Every row comes from one small tree of marks. The marks that hang from a mark follow it in brackets, in alphabetical order. Every link used is in the known rows. Which tree was each row made from?
(in the rows, 128 means zero)
Known rows:
vozi{tuguz{fetuf}}: [139 129 143 166 204 154  58  87 140 156 157 146 157 125 123 158 118 157
 154 144 127 117 128  90 148 135 122 101 127 189 140 147  52]
dizul{fetuf refoped}: [133 151 121 143 193 126 109 105 123 106 161 210 114 132 138 148  92 130
 127 137  91 133 111 114 129 119 106 103 131 145 149 149 144]
vafatus{tuguz}: [166 154 166 145 205 168  76 129 102 143 143 132 142 127 140 129 110 171
 113 158 132 132 130  88 146 142 126  61 145 160 156 123  96]
vafatus{tuguz{fetuf{gapo{favok}}}}: [123 157 183 166 167 143  73 101  97 148 127 129 134 118 152 172 128 154
 129 124 171 176 165  91  95 168 167 114 120 131  94 132 123]
vafatus{tuguz{fetuf{dizul{refoped}}}}: [110 148 201 174 187 127  78 120  99 155 142 127  90 151 150 144  97 146
 136 165 109 141 149  78 139 127  97  99 136 158  97 126 114]
zapem{vafatus{tuguz{fetuf}}}: [129 137 179 138 188 171  56 116 129 117 147 166 112 160 115 182 122 173
 120 178 128 175 148 106 138 137 120 117 161 144 130 159  39]
dizul{fetuf{dofit{dekuz} tuguz} refoped}: [129 171 150 145 201 126 146 118 141  86 108 156 124 116 116 109 110 137
 150 127  85 190 113  92 159 121 122  89 177 133 136 177 174]
favok{gapo{fetuf{dizul{refoped} tuguz}}}: [ 91 154 184 170 133 102 124 118  97 124 161 181  48 103 130 125 109 127
 183 139  83 122 125  54  81 138 102  84  98 144  65 140 147]
fetuf{dofit gapo}: [126 167 152 129 146 161 154 144 115 119 116 117 160  81 135 134 165 111
 148 132 120 117 118 111 132 175 150  90 110 148 151 127 152]
fetuf{dizul dofit{dekuz} gapo tuguz}: [108 158 194 150 133 158 182 170 104 121  74  54 107  94 120 106 175 107
 170 143 134 161 117  67 167 152 190  91 100 158 107 142 173]
favok{gapo}: [131 164 140 119 165 166 107 135 108 116 160 167 135  94 134 137 144 132
 128 129 105 132  95  92 116 137 129  82 104 166 142 147 112]
fetuf{dizul gapo{favok} tuguz{vafatus}}: [ 80 144 229 135 114 143 136 126  95 109 141 130  93  93 149 138 145 143
 172 163 132 138 146  62  72 177 235 132  77 143 102 114 146]
gapo{favok fetuf{dizul dofit tuguz}}: [116 158 252 170 103 156 186  81  73 117  94 150 114 106 115 116 137 117
 117 138 138 118 160  58  73 161 163  93 124 133 111 111 159]
dekuz{dofit{fetuf{dizul}}}: [128 131 184 136 151 180 162 139 124 117 125 128 142 138 107 138 154 101
  75 142 103 114  90 109 144 110 101  76 110 131 148 144 128]
favok{gapo{fetuf{dizul dofit}}}: [101 159 188 160  98 172 171 140 111 108  98 150  99 105 110 147 164  92
 115 133 101 108 107  72 102 139 102  80 103 149 103 140 134]
zapem{vafatus{tuguz{fetuf{dizul}}}}: [106 122 210 152 156 178  78 135 112 122 127 141  71 163 117 174 134 150
 110 193 130 155 149  89 142 126 140 125 138 153 112 147  58]
dofit{dekuz fetuf{gapo tuguz{vafatus}}}: [119 135 151 126 175 153  81 149 149 105 146 122 144 131 119 186 160 145
 187 142 115 200 113  92 140 130 165  97 119 139  88 181 103]
tuguz{fetuf{dizul dofit} vafatus}: [ 74 156 225 141 118 177 130 134 136 106  96 123 141 144 119 177 157 125
 130 173  86 129 132  78 115 144 125 126 131 155 143 139  91]
gapo{fetuf}: [154 157 163 164 155 164 109  95 102 135 153 193 152 147 117 161 115 132
 113 143 128 106 121  99 119 129 104  74 107 158 140 132  91]
refoped{dizul{fetuf{dofit gapo}}}: [118 168 177 127 114 154 159 129 151 106  92 106 109  87 139 178 153 111
 133 126 126 116 100 120 142 157 171 126  99 145 125 137 147]
fetuf{tuguz}: [146 154 175 133 181 148 100 109 103 134 154 138 135 101 133 118 126 159
 155 153 125 122 130  81 118 146 140  79 130 161 156 124  97]
refoped{dizul}: [148 172 217 106 152 177 128 109 103 141 155 129 140 121 155 141 119 153
 119 148 121  91  92 111 157 140 160  93  88 190 150 105 100]
tuguz{fetuf{dofit gapo}}: [106 166 159 149 137 152 126 130 131 130  99 107 153 101 132 180 170 107
 156 122 128 141 133 112 120 169 125 115 118 141 131 145 118]
dizul{fetuf{gapo} refoped}: [116 148  98 152 175 109 108 127 131 112 155 190  98 104 151 163 116 114
 160 128 108 141 110 116 125 142 136 114 105 137 114 154 168]
dofit{fetuf{dizul gapo}}: [117 113 157 144 136 162 122 158 107 134 134 121 112 118 136 179 182  78
 136 136 139 107 113 107 131 127 149 102  65 155  92 137 129]
dekuz{dofit{fetuf{gapo tuguz}}}: [129 141 147 139 166 129 131 133 147 117 139 114 135  86 112 156 160 126
 149 122 112 156 116 113 116 142 115  74 119 103 131 169 130]
dofit{dekuz fetuf{gapo tuguz}}: [143 131 133 140 187 146  99 145 122 129 134 112 141 117 120 164 166 122
 168 113 143 184 109 106 149 124 160  82 106 144  89 171 121]
favok{gapo{fetuf{dofit}}}: [126 172 160 152 129 164 141 120 125 102 118 176 136 100 108 153 150 116
 125 119  93 128 106  93  94 145  83  69 129 142 122 151 126]
zapem{vafatus{tuguz}}: [156 138 168 120 198 182  86 139 112 104 159 173 114 137 121 135 111 175
 111 187 123 156 131 107 150 138 143  92 153 149 154 140  75]
vozi{tuguz{vafatus}}: [145 133 150 133 207 169  71 115 151 125 183 164 162 119 128 132 102 183
 164 180  93 120 110  86 147 142 150  92 129 188 166 135  60]

Write each row's tree:
[109 163 117 147 162 114 149 135 143  95 120 168 112  87 141 148 131  98
 158 125  92 144 115 119 127 155 129 115 133 121 126 150 190] -> dizul{fetuf{dofit gapo} refoped}
[132 174 179 143 172 186 132 124 128 122  84 119 192 157 108 156 154 125
 109 123 118 178 111 105 175 128 116  90 145 163 148 164 114] -> tuguz{fetuf{dofit{dekuz}}}
[127 131 176 119 181 152  65 116 141 109 172 162 148 127 113 179 142 158
 163 158  97 146 126  93  93 130 114  92 146 136 136 156  64] -> dofit{fetuf{tuguz{vafatus}}}
[118 163 168 162 163 142  87 137 135 145  92  79 137 105 133 174 153 137
 148 134 136 165 155  95 128 166 117  96 152 129 120 144 109] -> vafatus{tuguz{fetuf{dofit gapo}}}
[126 171 210 131 137 146 144  96 148 104 100 112 103  86 123 149 126 147
 138 138 113 120 112  93 123 146 147 109 146 145 151 134 112] -> refoped{dizul{fetuf{dofit tuguz}}}
[120 113 181 183 172 162  85 107 123 161 144 122 123 131 124 149 127 137
 147 159 135  99 132  71 153 130 138 111 103 198 122 133  65] -> vozi{tuguz{fetuf{dizul}}}
[102 159 198 122 145 137 113 104 108 106 158 156 130  85 147 147 129 163
 179 149 127 162 144  76  66 186 219 125 105 133 118 126 138] -> fetuf{gapo{favok} tuguz{vafatus}}
[123 151 206 173 109 175 177 117  98 123  96 146 126 138 111 138 148  94
 106 153 117  85 125  84 126 138 110  82 111 155 126 119 131] -> gapo{fetuf{dizul dofit}}
[114 172 233 165 123 144 207  84  68 109 119 200 121 130 136 105 110 101
 104 131 101 117 145  87  98 155 136  91 114 140 106 100 210] -> gapo{favok fetuf{dizul{refoped} dofit}}
[132 170 150 145 150 176 182 121 120  81  72 153 150 112 121 150 156 103
  95  97 148 191 107 111 145 144 214 123 117 126 115 162 208] -> dizul{fetuf{dofit{dekuz} gapo{favok}}}
[102 151 181 144 119 168 178 165 103 122  95  88 121  90 138 126 175  86
 144 147 124 102 120  90 138 166 167 100  85 158 128 116 162] -> fetuf{dizul dofit gapo}
[119 130 158 155 194 156  43  94 162 138 171 158 162 137 122 180 111 179
 174 170  98 142 130  84 135 137 125 120 137 183 150 153  29] -> vozi{tuguz{fetuf vafatus}}
[141 136 159 131 159 160 125 110  92 124 155 173 161 104 146 174 164 103
 124 103 155 136 128 124  95 145 176 108  90 132 103 133 150] -> dofit{fetuf{gapo{favok}}}
[155 182 219 159 153 167 177  76  91 105  94 162 170 130 107 113 127 139
 115 115 138 181 136  80 113 149 159  74 149 136 114 141 164] -> gapo{favok fetuf{dofit{dekuz} tuguz}}
[110 136 194 139 122 167 193 133 101 108 117 133 133 114 126 143 170  86
  82 113 137 138 109 116 107 136 172 101  77 110 106 136 191] -> dekuz{dofit{fetuf{dizul gapo{favok}}}}
[ 87 146 209 161 109 155 137 112  78 139 112 132 115 119 151 175 158 100
 124 126 164 127 143  84  95 160 198 142  64 151  89 124 148] -> tuguz{fetuf{dizul gapo{favok}}}
[123 172 108 146 176 133 160 150 141  88  96 149 129 116 126 140 131 102
 146 112  99 188  98 115 177 132 147 104 130 132 113 173 208] -> dizul{fetuf{dofit{dekuz} gapo} refoped}
[118 161 155 141 130 152 170 109 119  86  96 168 136  85 132 155 155  99
 110 108 144 146 127 109  92 164 190 131 124 115 126 145 189] -> dizul{fetuf{dofit gapo{favok}}}
[ 97 150 162 145 148 122 145 155  85 137 158 136  89 107 164 119 130 103
 167 151 107 105 117  95 142 153 154 104  62 164 102 114 180] -> fetuf{dizul{refoped} gapo}
[116 161 151 144 185 108 138 101 137  94 130 170 109  86 127 118 107 136
 165 136  78 149 134  89 107 144 103  98 179 120 156 151 160] -> dizul{fetuf{dofit tuguz} refoped}
[ 96 116 191 168 162 165  66 112 151 139 154 134 123 144 122 167 126 156
 162 185 106 118 127  65 139 130 142 127 111 192 124 146  44] -> vozi{tuguz{fetuf{dizul} vafatus}}
[112 143 194 146 175 119 160 130 120 118 156 133 105 112 117 107 122 123
 133 147  72 134 115  95 124 117  88  71 136 117 124 149 163] -> dekuz{dofit{fetuf{dizul{refoped} tuguz}}}
[141 174 150 128 165 176 161 163 115 114  92  96 175 109 124 127 166 110
 133 124 124 163  95 113 185 152 170  83 108 163 137 147 168] -> fetuf{dofit{dekuz} gapo}
[110 158 168 147 132 131 157 100 125  88  96 149 110  58 126 142 148 120
 148 109 147 163 146  88  71 175 197 123 139 106 122 145 180] -> dizul{fetuf{dofit gapo{favok} tuguz}}
[ 80 143 213 148 128 172  90 123 127 124 135 141 125 165 129 190 138 140
 131 180 103 125 127  72 119 131 131 127 104 166 133 139  67] -> tuguz{fetuf{dizul} vafatus}
[134 156 197 135 150 140 106  86 138 120 135 135  85 102 133 165 107 160
 136 144 127 115 108  92 127 133 157 111 119 160 132 136  90] -> refoped{dizul{fetuf{tuguz}}}
[104 125 173 153 131 141 153 152 129 125 119  88  94  93 112 143 172 102
 143 138 120 133 111  95 117 134 135  81  97 111 107 154 143] -> dekuz{dofit{fetuf{dizul gapo tuguz}}}
[111 162 209 158 144 194 159 136 111 122  64  92 155 156 112 145 165 105
 103 138 121 157 115  86 180 117 132 103 121 175 125 153 129] -> tuguz{fetuf{dizul dofit{dekuz}}}
